Each row was made from one small tree. Brackets hold a mark, then the marks that hang from it, in the order of their numbers. Every link used is in the known rows. Write each row's tree.
Known rows:
(k616 k887): [ 0.32  0.19 -2.18 -1.68 -0.18  0.32  1.30  0.79 -0.32 -0.96 -0.65 -0.78
  1.20 -0.28  0.39  1.30  1.15  2.60]
(k241 k322 k454 k887 (k950 (k616 k102 k313))): [ 0.37 -4.30 -4.36  5.16  1.49  5.86  4.97  2.35 -0.34 -1.18 -4.63 -5.03
  0.34  3.59  0.98  5.75  2.88  2.37]
(k616 k102 k322 k887): [ 1.54 -1.59 -4.21  0.93  2.16 -1.70  1.12  2.36 -0.70  0.16 -1.88 -0.98
  0.17  2.28  3.02  3.29  0.70  0.43]
(k643 (k241 k322 k887)): [-0.36 -0.32  1.34  2.08  1.93  2.19  2.61 -0.88  2.38 -2.01  0.16  0.71
  2.14  0.87  0.86  1.51 -0.78  1.69]
(k616 (k313 (k241 k887 k950))): [-3.34 -2.92 -1.30  2.92  1.31  1.61  4.87  0.19  2.26 -2.99 -1.00 -3.21
  0.87  1.84 -0.20  3.00  3.79  0.49]
(k643 (k241 k322 k454 k887 (k950 (k616 k313)))): [ 0.16 -3.47 -1.99  6.68  0.94  5.74  7.04 -0.11  1.56 -0.61 -4.37 -3.13
  0.96  0.72 -0.14  5.58  1.66  2.33]
(k616 k313 k887): [-1.45  0.70 -3.02 -0.43  1.48 -1.16  2.16  1.37 -0.64  0.10 -2.10 -0.65
  0.97  0.77  1.28  2.64  1.78  1.58]
(k643 (k241 (k950 (k616 k102 k313 k322 k887)))): [ 3.18 -2.34 -5.80  6.34  2.37 -2.19  8.49  0.63 -1.23  1.12 -6.48 -1.97
  0.44  0.79  2.81  8.29  0.84 -0.74]
(k950 (k616 k102 k313)): [ 1.19  0.52 -4.16  2.78  1.05 -2.68  2.46 -0.43 -2.52  0.16 -2.97 -0.67
  0.18  2.60  1.58  4.14  0.21 -1.26]
(k313 (k616 k102)): [ 1.85  0.94 -1.48  0.60  1.85 -1.93  0.32 -0.58 -0.79 -4.02 -0.58 -1.38
 -0.18  1.91  0.31  2.77  0.02 -2.04]
(k241 k322 k887): [-1.75 -1.06  0.34 -0.22  1.06  2.95  1.42  1.28  1.57 -2.33  0.08 -0.76
  1.33  0.96  1.59  0.82  1.18  2.90]
(k643 (k241 k322 k887 (k950 (k616 k313)))): [-0.02 -1.51 -1.19  5.21  1.17  2.48  8.71 -0.35  0.96 -1.43 -4.46 -1.72
  1.50 -0.55  1.37  5.77  1.14  1.82]
(k322 (k241 (k950 (k616 k102 k313 k887)))): [ 1.48 -0.05 -6.42  4.77  0.42  0.24  7.04  0.08 -1.24 -1.75 -4.95 -4.63
  2.30  2.61 -0.07  7.94  2.05  2.00]
(k616 (k313 (k241 k454 k950)) k322 k887): [-2.26 -6.22 -3.51  5.39  1.17  2.72  4.93  1.50  3.63  0.83 -4.21 -4.72
 -0.87  2.06  1.40  5.04  4.25  0.35]
(k322 (k241 k454 k887 (k950 (k616 k102 k313)))): [ 0.54 -2.67 -6.46  7.40  0.79  4.29  4.59  0.79 -0.45 -2.73 -2.87 -5.68
  1.62  4.92 -1.94  6.56  2.78  2.57]
(k322 (k241 k454 k887 k950)): [-0.73 -3.03 -2.16  4.63 -0.23  7.06  2.13  1.00  2.17 -2.97  0.01 -5.17
  1.34  2.32 -3.51  2.58  2.56  3.77]
(k950 (k616 k322)): [ 0.94 -2.05 -2.81  2.78 -1.16 -2.11  3.21  0.07 -0.34  0.82 -2.50 -0.21
 -1.11 -1.51  2.95  3.00  0.75  0.17]
(k322 (k241 k454 (k950 (k616 k313)))): [-0.15 -2.35 -3.75  7.41 -1.12  3.98  5.09 -0.76  0.90  0.17 -4.25 -5.11
  0.20  1.52 -2.06  5.37  2.09  1.28]
(k241 k322 k454 (k950 (k616 k102 k887))): [ 3.41 -4.11 -4.32  2.92 -0.82  6.44  4.77  1.75 -0.32 -0.67 -5.17 -5.55
  0.80  1.79  0.58  5.93  1.86  3.54]

Which tree is each row?
[ 1.34 -3.01 -2.71  5.61  0.36  4.81  7.90 -0.36  1.34  0.97 -6.40 -3.47
  1.27 -0.11  0.31  6.92  1.11  2.52] => (k643 (k241 k322 k454 (k950 (k616 k313 k887))))
[ 1.65 -2.14 -0.43  3.91 -0.37  3.87  7.71 -1.00  1.20 -2.39 -3.04 -1.84
  1.71 -1.59  0.38  4.66  0.60  2.96] => (k643 (k241 k322 k887 (k950 k616)))
[ 2.00 -5.79 -3.20  5.41 -1.69  3.67  4.35  1.58  0.48  1.87 -4.31 -3.94
 -2.31 -1.27  0.73  3.87  2.15  0.79] => (k241 k454 (k950 (k616 k322)))
[ 0.05 -4.43  1.12  3.20  0.00  7.42  2.27  1.71  2.30  1.19 -3.07 -3.96
 -0.83  0.45 -0.49  1.60  1.09  1.13] => (k241 k322 k454 k950)
[ 2.31 -2.73 -6.98  5.92 -0.21  1.22  2.41  0.09  0.37 -0.77 -2.99 -3.98
  1.20  3.88  0.97  6.49  1.17  2.89] => (k950 (k616 k102 (k322 (k241 k454)) k887))
[-3.48 -2.76 -0.60  4.34  1.91 -3.23  2.46 -0.68  3.22  0.84 -1.91 -0.25
 -0.91  2.27  3.31  2.72  1.50 -2.95] => (k616 (k313 k241) k322)
[-2.44 -1.12 -2.81  2.36  3.14 -1.32  1.02 -0.68  1.07 -3.50  0.55 -1.30
  1.66  5.90  0.97  2.74  2.22 -0.77] => (k616 k102 (k313 (k241 k887)))
[-1.26 -5.19 -6.11  6.72  1.68 -0.15  2.60 -0.30  1.26 -1.78 -1.91 -2.92
  0.05  5.91  2.53  5.49  3.28  0.12] => (k950 (k616 k102 (k313 (k241 k454 k887)) k322))
[ 1.52  0.84 -6.18  0.94  0.89 -2.42  3.68  0.47 -2.94 -0.77 -3.52 -1.39
  1.49  2.35  1.92  5.33  1.37  1.47] => (k950 (k616 k102 k313 k887))
[ 1.40 -3.24 -0.99  4.20  0.84  5.96  2.92  0.37  1.43 -1.35 -0.22 -2.49
  0.81  0.54 -3.37  1.86  1.12  1.87] => (k643 (k241 k454 k887 k950))
[-2.30 -5.42 -1.74  5.55  2.81  6.12  3.32  1.06  3.46 -2.28 -2.61 -5.29
  0.92  6.45  0.56  4.28  3.19  0.19] => (k616 k102 (k313 (k241 k322 k454 k887 k950)))
[ 0.81 -3.68 -6.14  5.15  2.07 -0.53  6.29  3.11 -1.74 -0.78 -4.32 -3.16
 -0.81  1.77  3.17  6.47  3.19  0.17] => (k241 k887 (k950 (k616 k102 k313 k322)))
[ 0.04 -0.45 -4.93  7.38  1.74 -3.70  4.02 -0.64 -0.11  0.56 -4.00 -1.37
  0.31  3.80  3.06  6.44  0.11 -1.49] => (k950 (k616 k102 k313 (k322 k241)))
[ 1.72 -0.95 -4.17  6.16  0.05 -2.31  2.89 -1.10  0.00 -0.48 -2.39 -1.61
  0.62  2.86  2.16  5.17 -0.31 -0.39] => (k950 (k616 k102 (k322 k241)))
[-0.96 -2.19 -6.55  6.30 -0.02  0.32  4.33  0.10  1.25  0.43 -4.32 -3.28
  0.68  2.29  1.61  6.83  2.36  3.00] => (k950 (k616 k313 (k322 (k241 k454)) k887))
[ 0.22  0.79 -4.46  0.18  2.90 -1.76  1.28  1.65 -1.84 -0.13 -2.27 -0.96
  1.33  3.67  1.37  3.48  1.00  0.26] => (k616 k102 k313 k887)
[ 0.49 -3.87  0.82  4.62  1.38  7.76  3.78  0.51  2.97 -1.09 -1.65 -2.88
  1.05  0.90 -1.40  2.45  0.70  2.47] => (k643 (k241 k322 k454 k887 k950))
[ 0.21 -2.33 -3.81  3.65  1.62  2.74  6.54  2.20 -1.03 -1.89 -4.48 -3.80
  0.93  2.36  2.41  5.89  2.41  1.66] => (k241 k322 k887 (k950 (k616 k102 k313)))
[ 2.20 -2.90  0.39  4.83  0.37  4.72  2.46 -0.73  1.61  1.28 -1.72 -2.09
 -0.29 -0.05 -3.19  1.76 -0.34 -0.52] => (k643 (k241 k454 k950))
[-3.08 -4.14  0.42  2.44  0.22  5.66  0.35 -1.00  4.85 -3.32  0.82 -2.76
  1.48  3.72  0.05  1.08  2.29  2.74] => (k313 (k241 k322 k454 k887))
[-1.14 -4.52 -1.93  6.38  3.01 -1.43  4.43  0.74  2.13  0.80 -3.90 -2.85
 -1.14  3.91  2.80  4.70  1.82 -4.35] => (k616 k102 (k313 (k241 k950)) k322)
[-0.28 -2.34  0.75  3.47  1.75  5.31  0.94 -0.62  2.91 -1.16  0.03 -0.71
  1.63  2.17 -0.59  1.50 -0.32  2.47] => (k643 (k241 k322 k454 k887))
[ 4.88 -4.94 -3.41  8.46  0.67  2.17  4.64 -0.31  0.07  1.99 -4.52 -2.59
 -1.15  1.40  0.13  5.42 -0.50 -1.75] => (k643 (k241 k454 (k950 (k616 k102 k322))))
[ 1.63 -1.93 -7.21  6.45  0.07  3.58  5.45  0.30 -0.76 -1.20 -5.07 -6.07
  1.80  4.10 -1.55  7.82  2.38  2.70] => (k322 (k241 k454 (k950 (k616 k102 k313 k887))))
